Each row comes from the steps of one walk. Every step used is in the known rows, and no mark comes twice. Write the walk behind each row, first mark first.
In the rows, 128 means zero.
Known rows:
sofin rasik gizak bunime: [132 146 141 127 138 119 119 136 122 125 106 121 131 100 131 110 126 122
 126 108 101 127 129 153 122 140 131 140 131  38 118 117  82 126 122 131
 132  97 129]
selapub sofin: [139 133 121 126 127 123 128 114 124 128 130 140 129 123 125 126 128 136
 118 128 107 117 119 131 114 132 120 135 127 138 129 138 136 126 125 130
 125 130 134]
rasik gizak guri: [128 149 128 139 129 127 126 140 127 132 112 132 122 109 154 109 115 146
 130 123 134 111 134 137 122 155 131 121 129  15 119 160 111 118 122 125
 114 112 131]
pobos sofin rasik: [137 136 148 122 139 123 129 122 127 108 133 134 136 130 113 127 127 109
 121 103 117 146 122 131 143 118 116 158 132 104 118 137 126 119  93 121
 123 105 128]
rasik gizak bunime: [130 150 121 132 129 124 122 140 130 132 110 119 129 100 147 108 115 129
 135 125 100 118 133 155 122 134 135 132 130  42 127 116  80 129 134 127
 130 102 129]
selapub sofin guri: [137 137 117 121 130 124 139 122 117 123 136 129 129 119 160 128 137 131
 122 122 105 129 119 165 112 141 119 155 124 163 114 139 148 125 139 130
 143 132 138]
pobos sofin guri magu: [137 143 119 118 133 128 152 139 129 125 141 108 124 130 155 135 135 106
 125 110 122 155 133 167 138 117 108 178 132 117 110 162 142 112 140 114
 126 128 123]
ketug gizak selapub sofin rasik: [157 127 136 131 125 116 119 117 117 114 122 151 114 102 125 128 127 131
 114 119  90 125 125 157 107 129 118 134 125  99 105 153 155 147 112 125
 113 106 144]
guri magu: [133 128 125 125 128 127 136 135 127 142 125 116 117 129 118 136 135 123
 120 125 135 136 134 129 125 126 119 137 132 120 128 153 129 120 148 124
 119 143 119]
rasik gizak bunime sofin selapub: [132 154  87 135 130 122 120 149 119 113 111 115 123 110 155 108 117 127
 125 118 104 100 145 159 120 107 132 131 132 122 100 111 102 128 123 122
 143  85 125]
bunime gizak: [127 119 133 126 129 131 126 117 129 118 134 113 122 137 117 116 108 125
 126 130 131 129 134 128 122 105 129 130 130 166 129 122 143 133 116 123
  82 117 120]
selapub sofin guri vovabar: [140 139 103 121 132 124 142 125 118 117 143 119 128 145 151 139 126 136
 116 119 107 137 126 172 111 144 120 156 123 177 124 152 129 116 161 130
 128 131 144]
ketug sofin: [145 139 126 131 133 123 127 132 123 118 140 139 136 110 125 135 125 140
 127 127 114 124 126 127 119 128 120 139 125 146 128 133 144 126 135 121
 131 132 137]
selapub sofin guri magu: [140 136 114 117 131 124 146 129 116 137 133 117 119 122 152 134 143 126
 113 117 112 136 125 167 109 137 110 164 127 149 113 162 148 116 160 126
 131 147 130]
selapub sofin rasik gizak guri: [141 149 143 131 137 118 122 123 115 124 115 145 124 103 136 108 126 147
 112 105 112 111 121 141 107 165 121 135 128  30 111 172 118 114 103 131
 116 110 136]
gizak bunime: [136 133 120 128 129 125 126 133 131 128 127 126 130 122 136 123 125 122
 134 134 102 123 136 138 126 119 134 130 128  99 127 115 114 134 136 124
 127 116 130]
guri sofin rasik gizak selapub: [136 142 152 135 137 122 126 130 112 127 109 120 125 132 141 119 115 134
 126  99  96 131 131 167 120 152 128 109 131  10 108 148  91 122 110 136
  78 100 132]
selapub sofin rasik: [140 129 141 120 135 119 124 111 115 121 126 139 130 122 110 129 136 129
 110 110 106 128 114 129 113 138 118 145 128 138 120 139 136 123 109 133
 129 125 133]
rasik gizak selapub: [130 143 121 140 127 127 124 134 125 138 107 128 126 105 153 110 109 135
 136 118 105 115 134 158 123 134 132 124 128  20 111 142 100 133 137 127
  87  96 130]
magu selapub sofin: [139 130 110 136 124 125 130 112 136 131 135 142 134 116 136 129 115 140
 135 129 116 101 122 134 107 131 119 129 128 169 125 142 142 124 110 142
 117 109 148]
ketug gizak guri magu selapub sofin: [158 132 109 141 115 121 136 132 141 132 134 145 103 102 143 134 118 150
 125 139 135 106 140 139  97 141 109 122 132 112 118 200 173 126 114 129
 119 120 150]
guri magu selapub: [132 125 112 134 124 130 138 134 140 142 131 118 123 125 125 137 122 129
 137 125 146 121 138 129 118 123 117 129 134 143 123 157 137 119 132 137
 111 122 132]
pobos sofin rasik gizak: [131 152 150 124 139 122 126 127 129 115 116 128 136 109 124 114 119 116
 123  94 113 141 120 148 139 132 118 163 134  45 118 137  93 114  92 123
 126  95 127]
sofin rasik gizak guri magu: [134 145 146 131 138 123 129 143 117 139 106 121 113 109 128 117 133 135
 115 102 142 130 136 137 119 159 120 135 134   4 110 186 111 107 128 125
 110 120 122]
rasik gizak guri magu: [132 148 125 136 129 126 133 146 125 146 112 118 112 110 144 117 122 142
 122 120 142 119 141 139 118 153 123 127 133   9 118 186 112 109 140 122
 105 125 123]
sofin selapub: [128 127  99 133 127 130 127 130 117 119 135 120 125 129 144 138 128 125
 115 117 131 135 136 133 128 126 127 133 131 171 102 130 130 123 111 131
 142 115 125]
pobos sofin guri: [133 143 123 121 134 129 144 131 131 110 144 122 134 129 167 127 128 110
 134 114 116 148 126 166 142 119 117 168 128 126 110 138 140 119 119 117
 136 115 132]
ketug sofin rasik gizak guri: [146 156 146 135 143 118 121 141 113 115 121 143 131  89 134 118 122 152
 121 105 120 117 128 138 113 160 121 137 127  37 110 169 128 112 111 122
 119 112 140]
magu guri vovabar: [132 132 109 126 125 127 130 124 136 129 143 119 134 146 127 141 121 145
 117 129 130 110 127  95 134 137 123 125 127 164 134 146 106 117 150 131
 116 123 136]
magu selapub sofin guri vovabar: [142 136  89 130 128 126 145 123 130 117 146 121 133 140 160 140 113 141
 133 120 117 121 129 175 106 143 118 148 125 207 119 157 137 114 143 142
 118 108 157]
ketug gizak selapub sofin: [155 130 119 135 117 120 123 121 127 121 128 148 113 103 141 126 118 137
 121 137  90 115 132 156 107 123 122 126 124 104 115 151 152 150 124 122
 110 112 145]
gizak guri: [134 133 128 136 129 129 130 134 126 126 132 139 122 130 142 124 125 139
 130 132 137 117 137 121 126 143 130 115 127  80 119 161 145 123 123 123
 115 125 134]
ketug gizak rasik: [150 135 141 141 121 119 124 127 130 135 124 125 114  99 147 133 127 136
 126 132 140 129 151 162 122 139 126 117 127 183 128 142 146 133 123 122
 170 116 137]
sofin rasik gizak selapub: [131 140 142 134 135 123 120 131 114 128 106 128 126 103 137 112 118 128
 127 102 106 125 129 158 123 139 130 132 128  16 102 143  99 129 125 131
  90  91 129]
ketug sofin rasik gizak bunime vovabar: [151 138 136 125 144 117 113 140 118 101  94 135 133  88 131 107 129 136
 121 112  82 121 136 157 109 113 122 164 129 105 106 115 119 125 104 123
 134  97 133]

Write each row's walk:
[138 142 128 130 132 119 131 123 126 142 109 122 127  96 119 125 122 137
 120  99 120 113 121 150 100 147 108 150 136  96 115 168 107 108 115 144
 111 104 136]	guri magu selapub sofin rasik gizak
[143 150 140 129 137 117 130 130 113 139 110 131 115 104 124 117 132 144
 104 101 118 119 129 141 104 162 112 143 133  21 112 198 117 106 124 128
 105 123 128]	selapub sofin rasik gizak guri magu
[135 161  96 123 137 120 137 156 123 110 118 104 124 132 165 109 115 131
 136 122 103 112 144 194 116 121 132 146 124 118 120 124  94 122 178 120
 129  99 136]	rasik gizak bunime sofin guri vovabar
[146 140 104 131 133 127 148 144 129 129 149 116 130 104 159 146 127 135
 139 118 130 128 134 165 109 131 107 157 127 190 107 166 167 113 151 129
 127 127 144]	ketug sofin guri magu selapub
[138 129 112 141 125 130 141 139 137 141 133 130 116 126 141 131 119 141
 139 130 155 111 148 126 116 138 120 118 133  96 114 190 155 113 126 132
  94 117 138]	gizak guri magu selapub
[149 129 135 131 134 119 123 111 110 124 127 148 128 121 122 125 126 129
 116 110  87 119 123 144 112 130 121 135 125  95 103 151 141 133 121 129
  87 105 137]	gizak selapub sofin rasik
[149 135 107 127 130 123 145 129 111 141 135 123 117 120 164 133 134 127
 120 118  94 128 132 180 109 131 114 155 125 102  97 178 155 124 167 123
  90 126 132]	gizak selapub sofin guri magu
[136 151 142 128 140 119 130 150 115 128 103 127 110 118 120 109 132 137
 118 107 142 105 138 139 116 133 117 132 132  44 108 179 132 108 134 118
 106 117 120]	bunime sofin rasik gizak guri magu
[128 146 156 124 134 121 123 124 125 129 116 116 134 125 136 124 128 145
 114 103 113 116 112 115 128 164 120 110 133  78 120 140  80 111 101 143
 119 121 130]	magu guri sofin rasik gizak
[146 118 140 128 134 122 121 100 110 113 131 134 121 130 110 115 109 125
 114 112  91 120 127 145 106 107 122 138 126 130 104 145 156 137 108 125
  42  95 130]	bunime gizak selapub sofin rasik
[140 113 119 125 130 128 122 133 131 112 105 128 124 129 141 111 133 125
 131 140 100 122 143 139 122  95 132 143 129 141 115 106 138 136 112 125
 126 111 127]	gizak bunime vovabar
[131 130 106 129 128 131 149 140 132 137 135 106 122 120 161 138 133 123
 140 120 145 132 136 168 118 131 115 148 130 167 107 159 151 116 150 137
 127 122 136]	sofin guri magu selapub
[126 147 145 122 140 118 120 136 118 114 103 127 126 114 115 105 129 129
 125 106 126 108 123 143 122 122 124 135 129 102 118 122 112 123 119 126
 131 106 123]	bunime sofin rasik gizak
[143 127 113 128 129 127 135 111 114 115 142 121 120 127 162 113 108 125
 126 123  89 122 130 179 105 108 123 149 123 156  98 147 171 139 136 121
  54 102 134]	bunime gizak selapub sofin guri
[140 153 147 128 142 118 119 135 116 117 117 134 137  88 119 123 125 139
 119 101 110 127 120 144 115 146 118 150 128  82 119 135 107 118 117 126
 135 114 134]	ketug sofin rasik gizak
[127 142 159 127 139 121 126 132 117 124 109 113 128 132 130 120 123 134
 119 100 113 140 123 154 120 160 125 116 133  56 125 134  83 115  99 140
 118 121 128]	guri sofin rasik gizak
[137 133 112 137 130 128 134 138 126 122 139 131 119 154 134 134 115 147
 124 130 141 124 145 128 125 146 132 117 126  99 130 174 128 113 141 124
 101 125 138]	gizak guri vovabar
[143 151 138 125 137 114 118 122 118 125 108 130 132  96 130 108 125 129
 116 107  77 116 120 155 108 143 125 148 129  45 119 126  86 125 118 132
 129 101 136]	selapub sofin rasik gizak bunime
[135 146 144 125 136 117 120 118 116 126 106 133 131 100 121 115 127 137
 110 101 103 121 113 147 109 152 119 149 130  80 120 140  99 119 110 136
 130 112 132]	selapub sofin rasik gizak
[139 147 116 138 126 121 124 121 120 137 108 139 127 100 148 110 108 144
 126 118  84 102 126 161 108 138 125 132 126  37 112 151 106 129 134 129
  83  95 137]	rasik gizak selapub sofin
[138 153 108 133 130 123 133 128 113 132 115 128 127  97 186 110 119 137
 129 113  83 115 125 197 108 146 124 151 123  58  97 152 121 127 150 129
 100 100 140]	rasik gizak selapub sofin guri
[145 122 120 135 126 126 125 104 121 122 135 133 120 130 126 113  96 132
 123 130  90 109 133 144 106 102 126 130 126 137 113 146 158 139 120 122
  37 100 130]	bunime gizak selapub sofin
[134 145 138 131 138 119 120 137 113 118 101 133 124 113 129 102 119 130
 132 107 108 100 132 157 120 115 127 124 126  59 100 137 121 131 131 122
  88  86 126]	bunime sofin rasik gizak selapub
[142 128 107 133 123 124 138 120 136 144 133 130 124 118 125 138 119 138
 127 125 123 108 128 135 105 128 110 137 132 155 124 168 143 117 130 139
 108 122 138]	guri magu selapub sofin
[136 146 149 132 133 121 123 124 121 133 116 122 131 123 148 120 119 144
 121 103  95 107 122 129 127 157 123 103 131  26 104 153  86 120 114 139
  76  99 134]	magu guri sofin rasik gizak selapub
[147 129 116 143 116 128 136 145 145 132 131 134 102 106 145 134 120 141
 136 139 157 116 148 136 111 137 116 112 132 107 117 191 168 127 115 127
 121 119 143]	ketug gizak guri magu selapub
[134 143 133 139 134 125 133 143 129 140 112 122 117 103 136 120 122 141
 131 104 151 115 138 141 113 157 117 128 136  38 105 191 120 104 114 138
  98 102 135]	sofin rasik gizak guri magu selapub
[136 135 111 142 130 129 134 137 113 116 144 122 116 158 164 140 122 142
 115 118 130 132 148 137 123 151 129  98 133 116  99 168 140 110  92 132
 113 123 134]	gizak guri sofin selapub
[139 127 146 139 130 124 125 110 124 135 131 108 120 126 133 118 108 132
 129 124 142 124 154 153 120 117 130 122 129 221 126 135 149 123 122 122
  98 105 122]	bunime gizak rasik
[132 131 137 126 125 126 131 121 134 131 139 121 133 148 142 136 126 145
 122 130 117 110 122  98 131 145 121  99 130 137 130 137 116 119 116 137
 115 137 132]	magu guri sofin
[134 159 108 120 135 121 140 159 121 130 109 101 116 109 164 106 132 120
 134 120 107 113 142 190 116 114 122 153 129  85 110 136 113 122 176 116
 133 115 122]	rasik gizak bunime sofin guri magu
[142 148 129 142 133 120 125 122 127 124 116 148 129  97 143 110 114 153
 129 107 123  95 123 143 101 164 119 129 131  63 106 176 127 112  89 143
 107  89 150]	magu selapub sofin rasik gizak guri
[145 131 135 121 137 117 114 122 119 110  86 135 128 102 133  99 133 132
 113 112  75 116 126 158 103 116 123 164 130  99 107 117 112 127  95 133
 129  95 132]	selapub sofin rasik gizak bunime vovabar
[146 126 122 137 118 125 123 134 130 122 127 139 112 106 143 127 118 129
 130 137 112 125 138 155 122 119 128 116 125  89 113 141 149 151 128 120
 112 110 138]	ketug gizak selapub
[137 153 132 131 142 119 127 146 117 107 110 129 118 141 121 111 116 148
 121 109 138 104 140 143 118 141 128 122 128  70 120 169 112 109 134 122
 101 100 134]	bunime sofin rasik gizak guri vovabar
